Each row was made from one walk, in order. Every step used is in the known rows, and no mark comes twice. Write each row's walk.
Known rows:
dumo giba dosofu: [  7  17  22  -1 -13  -9   3   1  -8  -6  -3 -13  -2   7 -15   3 -11   1
   8  -5  -3]
vezirul retamu povop tilo: [  6  16  10   8 -25   3  12   1 -23 -12  -6 -21 -10   6 -22  11 -17  15
  -7  -9  -4]
retamu povop tilo giba dosofu: [  4  11  15   6 -31  -8   6   5 -22  -7 -20 -21 -13  15 -23  13 -29   8
   9   6  -5]
vezirul dosofu povop tilo giba retamu: [  5  10  17  11 -20  -4  18  -8 -20  -5  -7  -9 -11  -3 -18  13 -22  -8
  -7   0  -4]
povop dumo giba: [ 16  10  17  -3 -12   5   2  -2  -3  -1  -1 -10  -2  -2 -12   3  -7   5
   5  -7  -9]
vezirul dumo: [  0  14  17   5 -12   2   7   2  -6  -2   3 -15 -13   2 -17   8  -9  -4
  -2  -9 -19]
dumo giba: [ 14  17  20  -1 -10   1   3  -1  -6  -5   0 -10  -1   1 -16   7 -12   3
   3 -10  -5]
dosofu povop: [  4  11  15   8 -13   6  14  -4 -11  -2   8 -12  -5   2 -14   4 -13  -7
  -5 -16  -5]
retamu povop tilo vezirul dosofu giba dumo: [  1  16  21  10 -20   8  31  -1 -24  -7   0 -25 -15 -15 -29  12 -27   7
   4   8   3]
dosofu giba tilo vezirul retamu povop dumo: [ 12  18  18  13 -20  26  15  -7 -14 -20   0 -23  -8 -17 -20   4 -13   5
  -8  -4  -1]
tilo vezirul dumo giba retamu: [  7  21  23   7  -7   5  10  -3 -10 -11  -7 -16  -9 -17  -9   5  -6  -6
  -3  -3  -8]
giba tilo vezirul dosofu povop dumo: [  3   1  20  11 -16  11  18 -10  -5   0  13 -14  -2 -15 -14  -2 -10 -11
   5  -1  -7]
retamu povop: [  3  16  14   7  -6   2   2   0 -14  -1  -5 -16 -14   6 -23  13 -22   4
   3 -10  -7]
dosofu giba dumo: [  3  17  24   5  -8  11  18  -2 -17  -4   3 -10 -10  -6 -22  11 -17   1
  -5  -9  -2]
tilo vezirul dosofu: [ -1  10  19  13 -12   1  12  -4  -3   0  10  -7 -10  -7 -17   7  -7  -9
  11  -2  -6]
retamu povop tilo giba: [ 10  12  12   5 -27   2   6   4 -19  -6 -17 -18 -12   8 -24  17 -30  10
   3   0  -7]
retamu povop dumo giba: [ 15  13  15  -3  -9   6   1  -1  -8  -2  -8 -20  -8   0 -19   8 -19  11
   6  -4  -7]
dumo giba retamu: [ 11  22  22   3   2  -2   1  -6 -14  -5  -9  -5  -6  -4 -14   8 -12   0
  -4  -9  -3]
tilo giba: [  7  10  18   7 -18   3   1  -2  -6  -5  -6  -4  -9   6 -18  16 -15  -3
   4  -6  -9]
vezirul dumo giba dosofu: [  3  18  23  -3 -17  -9   7   4  -4  -9  -1 -23  -6   5 -16   3 -10  -2
   5  -2 -13]
vezirul tilo giba retamu: [  4  19  13  13 -11   0   7   2 -10 -12 -13  -3  -5   6 -13  18 -18  -5
  -8 -13  -2]
tilo giba retamu povop: [  5  19  18  13  -4   1  -2  -6 -19  -6 -22  -9 -20   1 -22  23 -26   0
  -2  -4  -5]
dosofu giba tilo vezirul dumo: [  6  20  24   7 -17  18  16  -1  -8 -14   7 -20  -7 -17 -18   1 -13  -9
  -6  -3 -12]

Which walk is each row?
[  3  22  24  18  -2   5  18 -10 -13  -7   3  -5 -16 -19 -18   7 -11 -15
  -4  -2   0]
tilo vezirul dosofu giba retamu
[  5  13  12  10 -23   7  14   4 -21  -3  -8 -21 -11  -2 -17   5 -22   7
   5  -2  -3]
retamu povop tilo vezirul
[  5  19  18  18  -1  11  17 -10 -15  -5  -5 -15 -23 -21 -21   8 -17  -7
  -2   4  -2]
tilo vezirul dosofu giba retamu povop dumo
[  1   7  23   6 -17   5   7  -2 -13  -2  -7  -6 -10   2 -20  22 -17   3
   5  -4  -5]
tilo giba dumo
[ 10  21  19   8 -11  -5  14  -4 -22  -7 -12 -20 -11 -13 -21   9 -23   5
   5   6   2]
dumo giba retamu povop tilo vezirul dosofu
[ 11  17  19   5 -23   7  26  -2 -19 -14  -5 -26  -4 -18  -5  -3 -12  -5
 -11  -3  -4]
dosofu povop tilo vezirul dumo giba retamu
[  5  10  11  16 -21  16  12  -5 -10 -11  -2 -19 -13  -8 -13   8  -4   6
   1  -5  -4]
tilo vezirul retamu povop dumo
[  6  14  20   0 -34  -4  18   8 -11 -12  -5 -28  -3  -3  -9  -5  -9   1
   8   6  -8]
povop tilo vezirul dumo giba dosofu
[  6  15  20  12  -7   1  -1  -7 -15  -4 -15   1 -14   0 -15  18 -15  -6
  -4  -6  -6]
tilo giba retamu
[ 10  27  16   9  -7   5  14  -1 -33  -8 -16 -18 -17  -5 -23   8 -29   5
 -15  -5  -1]
dosofu giba retamu povop tilo
[ 15  13  18   3  -4   7  11  -9 -14  -3  -5 -11  -4 -10  -7   1 -10  -4
  -9 -10  -3]
dosofu povop dumo giba retamu
[ -2  11  18   9 -17  -4  15  -2 -13  -3   4 -15  -6   8 -13   0 -13  -9
   1 -11  -3]
giba dosofu povop
[ 11  21  24   4  -8  12   7  -4 -13  -8   4 -10  -3  -5 -23   5 -19  -3
  -8 -10  -6]
dosofu giba tilo
[ -1  15  26   7  -5   3  20  -5 -12  -3  10 -10 -13  -8 -28  15 -17  -3
   0  -3  -3]
vezirul dosofu giba dumo
[  2  14  21   5 -27   2  22   1  -4 -15   6 -30  -3  -8  -8  -4  -9 -10
   4  -2  -5]
tilo vezirul dumo giba dosofu povop
[  6  15  12   4 -18   1   8   4 -23  -1  -9 -20 -12   7 -23   9 -26  11
   1  -6  -6]
retamu povop tilo
[  6   9  12   6  -8   7   2  -1 -12   3  -6 -16 -15   3 -19   9 -18   6
   4  -6 -11]
retamu povop dumo
[ -4   7  16  10 -38   1  29   5 -17  -9   2 -30  -7  -2  -7  -8 -11  -8
   0   0  -8]
giba dosofu povop tilo vezirul dumo
[  2  11  14  11 -21   0  17   0 -17  -1  -2 -21 -13  -4 -23   8 -22   4
  10   4  -4]
retamu povop tilo vezirul dosofu
[ 16  16  13   1 -16   9   5  -4  -8 -14  -4 -22  -7  -1 -19  11 -10  15
  -1  -7  -5]
vezirul retamu povop dumo giba
[  6   7  14  11 -30  11  25   1 -18  -4   4 -17  -2  -6  -7  -4 -13  -4
  -2  -8   0]
dosofu povop tilo vezirul
[  4  15  14  11   3   4   0  -6 -20   4 -16 -11 -20  -2 -16  10 -18   2
  -3  -6  -8]
giba retamu povop dumo
[  0  12  22   7 -16  10   8  -1  -7  -6   4 -18  -6 -10 -14   3 -10  -7
   2  -4 -15]
giba tilo vezirul dumo
[  2  26  21  19   2   6  16 -10 -17  -9  -3 -15 -22 -18 -25  12 -22  -8
  -3   1   2]
tilo vezirul dosofu giba retamu povop
[  8  26  21  12   2   7   9  -7 -19  -7  -5  -5 -14  -8 -17   7 -14  -8
 -14 -11  -2]
dosofu giba retamu
